What can hang from each mark
j43: j37 j905
j911: j37 j905
j944: j549
j931: j905
j37: j43 j104 j351 j357 j496 j911 j931 j944
j496: j37 j905
j357: j905
j104: j37 j549
j351: j37
j905: j43 j357 j496 j911 j931
j549: j104 j944

Each row was made from one small tree. Brackets hold a mark, then the marks that hang from it, in the order of their numbers. Every link used is in the known rows. Write each row's tree.
(in the rows, 128 means zero)
Known rows
[j944 [j549 [j104 [j37 j357 j496]]]]: [119 155 131 140 164  78 140 104 145 130 120 126  83 160 157 136 131 117
 157  67 117 136 154 121 123 126  86 127 126 144 156  94 139 128  88 126
 106  97 122 110 125]
[j905 j43 j931]: [162 149 100 129 120 141 112 198 106 126 141 116  71  72 147 126 172 121
 132 158 131 131 125  87 125 125 124 130 120  99 125 157 113 135 152 149
 129 142 131 138 112]
[j911 [j905 j43 j496]]: [162 127 114  95 102 152 129 158  98 116 136 113 105 101 107 112 157 148
 111 141 127 102 124 102 130 139 107 135 102 117 178 122 120 134 100 140
 156 125 131 140 133]
[j496 [j905 j911]]: [140 116 108 161 130 114 120 123 141 126 133 109 108  95 125 107 171 105
 170 108 148 103 144 113 121 117 139 132 127 131 166 147 123 128 120 151
 153 115 134 144 129]
[j357 j905]: [141 128 135 127 121 148 127 145 139 134 118 131 120 115 109 117 122 172
 111 114 146 112 131 125 133 124 124 113 125 124 134 130 127 134 127 109
 146 126 126 142 123]
[j496 [j905 j43 j911 j931]]: [166 133  86 163 122 125 107 180 123 125 144  99  61  50 140 106 206  99
 171 133 151 104 141  81 118 113 137 135 121 108 166 170 111 135 137 168
 153 127 136 153 118]
[j37 j351 j357 j911 j944]: [162 149 158 119 238  43 130  38  94 181 146  69  56 124  89 165 121 117
  82 131 161 127 176 112  99 115  60 124 148 129  84  62 120 171 107 137
 104 124 167 111 200]
[j911 [j37 j43 j104 j357 j931]]: [162 164 159 111 235  76 148  72 101 139 156  83  56 130  85 127 158 178
 128 121 142 134 154 111  95 128  47 120 134 109 213 123 106 161 117 126
  74 112 152 102 218]
[j43 [j37 j351 [j496 [j905 j931]]]]: [164 133 119 130 138  94 122 115 139 146 109  96  59 155 150 132 149 133
 180  80 130 107 167 122 138 129  98 105 124 132 205  96 119 147 140 126
  90 121 122 137 153]
[j905 j43 j911 j931]: [171 157  97 157 108 119  95 201 113 125 148 111  70  52 144 110 201  90
 140 157 140 127 137  69 110 115 125 141 118  89 143 176 109 132 142 171
 151 141 128 150 114]
[j931 [j905 j43 j911]]: [157 142  85 183 112 119 117 178 137 120 138 107  88  74 100 106 157  92
 160 116 130 117 135  99 112 114 128 129 118 115 122 137 107 133 111 138
 176 135 134 154 117]
[j944 [j549 [j104 [j37 j43 j496 j911]]]]: [124 158 124 131 176  91 149  85 138 131 119 120  83 157 148 145 147 115
 145  64 121 127 153 128 116 134  86 118 131 132 156  98 140 129 103 136
 110  98 132 109 155]
[j37 j911 j944]: [142 141 131 118 188 101 137  54  90 151 143  95 103 129  99 150 135 134
 106 143 142 128 151 122 112 129 105 129 141 128  67  88 129 150 132 141
 130 118 153 120 193]
[j496 j905]: [131 110 110 140 139 134 133 121 134 127 127 113 108 111 127 120 149 129
 163 108 139 105 133 128 133 125 138 123 129 139 153 130 126 133 128 133
 135 116 137 136 128]
[j104 [j37 j357 j931 j944] j549]: [133 159 134 167 234  40 112  92  81 144 142 112  79 196 145 141 138 145
 152 132 122 132 178 128  95 122  59 145 134 146 116  56 104 160 157 115
  82  95 148 106 146]
[j931 [j905 j357 j496 j911]]: [178 139  85 169  96  92 107 154 131 116 129 110  85  65 106 101 149 105
 133  94 118 107 143  82 116 113 120 133 112 115 106 143 103 140  92 149
 165 113 129 153 108]
[j104 j37]: [124 141 102 157 143  94 121 138 131 115 119 132 125 151 158 124 144 129
 141 109 120 121 138 138 123 134 121 140 125 128 174 128 121 130 141 125
 118 120 121 125 113]
[j43 j37]: [142 135 109 137 121 115 127 140 133 138 117 118 113 152 136 126 133 146
 168  95 128 129 138 132 125 138 130 123 121 132 171 133 130 129 146 121
 104 124 108 138 134]
[j931 [j905 j496]]: [150 124  92 143 107 130 132 143 134 116 125 124 129 114 117 118 114 131
 138  92 114 109 134 114 138 126 122 120 121 133  97 104 114 142 101 121
 149 114 132 142 111]
[j43 [j37 j496] j905]: [153 136 106 116 104 126 127 108 142 126 110 105  62 195 110 126 151 151
 192  90 116 111 163 142 119 140 111 123 113 148 226 101 130 143 139 118
 122 112 102 163 162]
[j911 j905]: [133 119 135 100 108 122 137 126 113 116 130 123 133 130  98 122 122 140
 122 143 139 121 126 126 122 137 116 121 112 126 172 117 125 131 115 113
 139 130 127 124 148]
[j931 j905]: [134 126 101 155 115 120 134 144 139 118 125 123 123 118 105 122 107 118
 152 106 124 125 131 126 127 122 129 114 125 132 100 108 115 138 119 107
 145 127 133 137 121]
[j37 [j43 j905] j104 j351 j911 j931]: [166 161 160  88 242  75 161  44 102 158 148  60  17 151  59 169 184 118
 100 139 155 103 168 121  69 120  44  90 151 119 192  77 113 183 124 134
  86 128 164 109 231]
[j549 [j104 [j37 j43]] j944]: [123 156 151 126 168 102 143 109 131 129 121 128  98 153 149 152 141 146
 133  65 118 119 108 141 119 120 110 126 137 125  87  61 125 122  78 143
 103 110 130  93 172]
[j549 [j104 [j37 [j43 j905] j931]] j944]: [122 160 146 116 172  86 148 100 122 129 124 118  70 175 129 153 150 155
 150  74 119 115 117 142 107 114  97 119 140 130 108  46 118 134  83 136
 105 108 129  95 184]
[j549 [j104 j37] j944]: [115 151 146 136 145  97 142 115 134 120 113 129 111 153 164 148 139 137
 129  68 109 126 110 137 130 116 123 134 136 139  76  50 126 119  73 137
 112 111 120  92 158]
[j911 [j37 j351] [j905 j43 j357 j496]]: [191 150 110  89 113  97 125 144  92 115 125  84  42  60 112 105 183 173
  69 111 127 106 148  81 136 138  76 138  88  98 232 119  97 141 109 130
 134 126 132 124 174]
[j37 j104 j357 j496 j931]: [163 151 190 115 229  69 138  45 107 150 149  74  40 174  85 139 138 128
 148 150 120 125 161 107 102 108  34 117 143 132 172  85 117 173  70 142
  86 109 152 111 191]
[j357 [j905 j43 j496 [j911 j37] j931]]: [192 156  96 136  97 146 103 194 120 118 132 115  78  43 135  88 200 177
 101 111 144 103 149  65 137 124 106 134 106  90 175 164 104 139 131 146
 165 117 123 161 129]
[j104 [j37 [j43 j905] j351 j496]]: [146 152 123 122 172  83 123  91 138 128 116 112  52 189 128 139 155 133
 142  94 123  97 163 149 107 133  71 121 126 121 235  87 115 151 137 127
 107 118 136 133 155]
[j351 [j37 j911]]: [138 139 123 160 117 106 137 105 126 137 116 112  81 140 131 139 124 107
 106 109 150 131 145 112 124 134 123 120 132 132 140 127 143 130 115 123
 116 121 143 144 154]
[j549 [j104 [j37 j496]] j944]: [123 152 156 129 148  96 140  91 136 121 109 123  97 173 160 148 136 137
 136  67  98 121 119 140 137 116 104 133 135 139  85  35 127 124  60 143
 113 106 124  96 175]
[j43 [j37 j931]]: [141 140 113 134 144  89 131 133 118 146 123 110  99 169 125 129 138 153
 179 108 128 129 144 129 119 131 112 113 127 128 174 120 122 136 148 117
  95 123 113 127 145]
[j496 [j37 j43] [j905 j357 j911 j931]]: [195 131 108 142 170  85  93 146 121 136 138  78   8  34 147 109 204 101
 182  85 159 106 158  68 103 129 108 136 124  99 149 205 108 137 148 181
 133 123 143 150 155]
[j944 j549]: [112 141 121 122 142 124 133 130 132 137 127 135 114 129 142 123 111 123
 142 101 133 138 153 113 128 130 124 119 125 141 142 138 141 120 132 116
 120 117 120 128 110]
[j944 [j549 j104]]: [107 143 132 123 133 117 149 125 144 131 123 135 112 132 150 136 128 119
 145  81 126 140 136 117 130 126 117 118 128 142 112 104 144 115 102 119
 115 110 119 107 123]
[j944 [j549 [j104 [j37 j351]]]]: [108 153 124 137 149  82 144 128 148 129 114 134  96 149 172 141 136 112
 141  65 123 134 149 125 128 126 103 120 128 142 148  85 137 121 111 113
 101 111 118 100 116]
[j905 j43 [j911 [j37 j104 j357]] j931]: [190 174 113 156 151  96 107 169 108 120 160  83  37  38 133 104 222 114
 126 147 145 137 155  55 102 118  85 151 116  89 197 174  99 148 125 166
 126 129 133 138 166]
[j911 [j905 j43]]: [148 129 122 107 112 140 132 156 103 119 136 111 101 104  97 118 148 136
 124 153 138 117 120 114 118 135 115 129 106 115 180 128 121 130 115 128
 152 137 131 133 143]

Write each row's tree
[161 118 114 130 194 137 120 122 110 146 138  72  29  84 145 119 178 137
 191  98 142 105 152 100 132 135 109 147 130 138 107 117 125 137 143 148
 145 122 150 141 165] : [j496 [j37 j944] [j905 j43]]
[179 149 133 131 191  62 130  74 112 168 120  71  53 172  85 138 139 159
 151  94 142 118 175 121 107 125  63 106 131 126 190 108 120 165 108 131
 111 106 133 142 189] : [j43 [j37 [j357 j905] j496 j911 j931]]
[115 150 128 163 166 107 112 132 110 121 114 139 123 173 184 136 138 131
 128  90 104 126 153 139 119 128 116 148 127 153 103  68 115 129 140 120
 105 104 126 116 132] : [j104 j37 [j549 j944]]
[197 138 106 106 120 103  92 167 103 125 126 102  43  52 178 118 168 128
 116 104 116 121 148  57 137 135 105 146 114 106  91 174 110 140 134 169
 120 119 124 140 115] : [j905 j357 [j496 j37] j931]
[173 146  99 149 109 142 103 171 119 127 143 111  92  70 136 100 200 109
 126 125 123  99 138  78 124 122 116 155 113 107 158 155 119 128 101 181
 172 119 130 157 108] : [j905 j43 j496 j911]
[176 142 112 143 107 162 107 178 132 133 129 117  92  70 116  94 179 157
 108 113 142  90 137  85 129 119 115 134 113 107 151 152 119 133 106 151
 180 118 127 166 108] : [j357 [j905 j43 j496 j911]]
[105 151 115 141 142  96 144 130 147 122 117 140 108 147 167 134 137 119
 153  70 119 137 141 124 127 130 114 126 126 143 141 103 140 117 111 117
 109 105 115 105 113] : [j944 [j549 [j104 j37]]]
[130 148 142 139 159  85 142  77 129 120 119 122  93 180 147 144 153 138
 150  98 106 121 128 141 132 125  86 134 131 133 112  44 127 136  96 134
 110 103 133  98 165] : [j549 [j104 [j37 j496 j944]]]
[161 147 158 141 186  86 111  96 112 163 149 103  73 112  77 118 116 167
 125 131 166 120 160  99 102 109  83 131 131 122 101 107 122 154 108 130
 137 113 143 141 158] : [j37 [j357 [j905 j911]] j944]
[118 160 119 137 191  61 124 104 119 145 125 122  80 164 160 136 121 138
 137  97 135 124 174 126 123 128  89 127 131 136 150  73 125 139 152 107
  93 118 130 108 128] : [j104 [j37 j351 [j944 j549]]]
[173 142 114 167 133 105 128  93 121 142 114  79   4 117 121 129 160 103
 128 101 139 106 155  95 127 126 104 124 121 127 176 130 134 140  96 149
 130 111 155 158 167] : [j351 [j37 [j496 [j905 j43 j357]] j911]]
[179 152  79 185 111  96 104 184 128 122 135  95  46  43  95 103 167  90
 148 118 127 117 135  81 104 108 125 134 109 104 115 160  99 135 108 150
 174 134 134 156 113] : [j931 [j905 j43 j357 j911]]
[173 164 146 114 181 139 123 124 104 124 146 105  19 118 106 141 184 133
 128 142 132 118 153  98  74 129  80 123 122 123 150 127 110 162 158 139
  81 111 140 133 174] : [j37 [j43 [j905 j357 j931]] [j104 j549]]
[160 142 133 140 113 113 139  91 111 133 117  93  46 150 106 134 137 113
 109 122 142 117 152 106 124 137  92 120 116 125 190 108 138 138  90 129
 135 120 149 151 181] : [j351 [j37 j496 [j911 [j905 j43]]]]
[188 146 102 113 102 107  97 167 100 123 130 119  65  60 154 119 160 136
 101 130 116 118 136  64 133 123 114 135 112 100 101 167 108 143 128 166
 116 116 124 137 102] : [j905 j357 j496 j931]
[129 144 123 168 160 103 112 107 122 112 111 134 115 197 178 131 153 118
 145 103  94 120 167 146 124 137  87 146 120 148 164  76 116 138 148 122
 108  98 131 126 131] : [j104 [j37 j496] j549]
[180 156 103 137 115  57 106 108 123 134 119  81   5 162  88 113 187 130
 199 105 120 108 176 105  93 120  92 126 109 124 238 130 111 149 128 145
 128 111 104 162 167] : [j43 [j37 j496 j931] [j905 j357 j911]]
[213 166  87 156 110  88  86 186 118 147 127  82  12  51 138 101 214 112
 127  94 123  97 155  58 112 119 103 151 100  96 190 167 107 135 112 184
 139 122 117 159 113] : [j905 [j43 [j37 j351]] j357 j496 j911]
[169 157 191 110 244  85 137  82 125 166 153  84  38 125  89 153 134 121
 103 124 156 117 151 111  82 118  46 111 144 116 174 106 119 168  96 137
  65 128 161 109 182] : [j37 j43 j104 j351 j357]
[169 148 146 139 171 110 131 126 137 151 126  94  69 139 103 124 135 169
 153  94 147 123 151 114 105 128  90 118 125 136 186 129 128 152 115 116
  88 114 115 140 155] : [j43 [j37 j104 [j357 j905]]]
[167 151 137  98 173  54 138 120  86 136 142  72  44 109  84 120 161 166
 103 135 147 126 158 102 114 127  49 123 109 105 251  94  93 155 110 106
 114 135 146 107 199] : [j911 [j37 j351 j357 j931] [j905 j43]]
[166 142 124 174  99  91 110 119 134 129 116 106  18 120 142 113 146 105
 154 103 142 112 159  81 132 119 110 121 118 122 178 142 129 134 106 143
 117 111 139 158 138] : [j351 [j37 [j496 [j905 j357 j911 j931]]]]
[155 143 105 124 147  74 127 123 121 146 130  90  46 183  88 131 145 154
 196 104 140 123 165 128  91 128  97 120 123 144 220 114 118 156 138 114
 101 114 110 149 154] : [j43 [j37 j357 j931] j905]
[154 145 159 119 198  94 151  66 123 146 131  77  78 118 112 160 164  90
  68 130 139 120 156 116 106 122  80 114 145 131 139  85 124 161 106 135
  99 134 150 106 194] : [j37 j104 j351 j911]
[146 153 143 146 196  54 143  48 119 134 127  96  74 169 127 158 156 123
 131  96 117 125 143 135 113 124  66 138 138 133 108  49 126 152  76 148
 110  97 146  99 190] : [j549 [j104 [j37 j357 j496 j911 j944]]]
[140 156 158 146 226  91 148  73  84 139 154  94  68 170  91 142 130 144
 157 152 118 128 163 110 100 111  59 111 142 149  48  20 103 174 133  97
  87 106 158 100 185] : [j37 [j104 j549] [j931 j905] j944]
[163 156 157 129 208  48 137 103 120 167 134  75  44 166 110 144 141 134
 155 109 140 128 165 113  99 119  61 108 137 134 198  90 116 164 116 116
  55 125 128 110 170] : [j43 [j37 j104 j351 j357 j931]]
[134 148 162 106 203  55 135  75  91 169 142  97  68 164 106 149 117 151
 125 150 141 123 158 119 120 109  69 106 145 124  94  37 112 157 140 110
  92 133 153  94 172] : [j37 j351 j931 j944]
[180 151 129 132 153 156 132 135 128 146 118  88  52 114  99 122 170 168
 125 108 137 104 146 110 120 128  95 114 119 119 177 127 126 149 119 130
 138 122 128 154 164] : [j357 [j905 [j43 [j37 j104 j496 j911]]]]
[193 150  71 175 101 107 102 184 123 120 136  97  51  40 106  96 174 103
 138 105 116 102 137  69 114 111 117 140 105 104 114 154  99 139  92 163
 177 120 134 163 103] : [j931 [j905 j43 j357 j496 j911]]
[163 144  95 111  95 109 109 159 116 114 128 113  38  96 115 126 162 128
 134 142 131 124 143  96 107 123 129 129 112 118 146 153 112 145 151 137
 131 127 114 150 125] : [j43 [j905 j357 j931]]
[122 151 151 107 186  88 132  89 113 167 134 114  75 144 131 143  98 139
 121 110 145 131 174 112 127 120  86 112 136 138  98  60 133 140 140 104
  95 124 140 108 147] : [j37 j351 [j944 j549]]
[142 164 174 114 241  91 140  62 102 164 161  91  47 136  98 138 110 144
 142 131 146 140 172  91  96 117  62 130 138 148 103  91 138 159 101 125
  78 103 145 112 171] : [j37 j104 j357 [j944 j549]]
[141 172 200  86 252  60 151  16  95 172 144  77  14 196 104 150 121 143
 140 133 126 121 195 100 118 106  16  95 147 142 134  11 124 172 106 111
  64 112 156  88 206] : [j37 j104 j351 j496 j931 [j944 j549]]
[151 141 115 155 158  71 141  79 135 115 110  96  64 134 142 146 190 108
 138  79 109 108 132 131 122 124  97 133 128 129 142  87 121 139  84 158
 126  99 138 108 167] : [j549 [j104 [j37 [j496 [j905 j357]] j911]]]
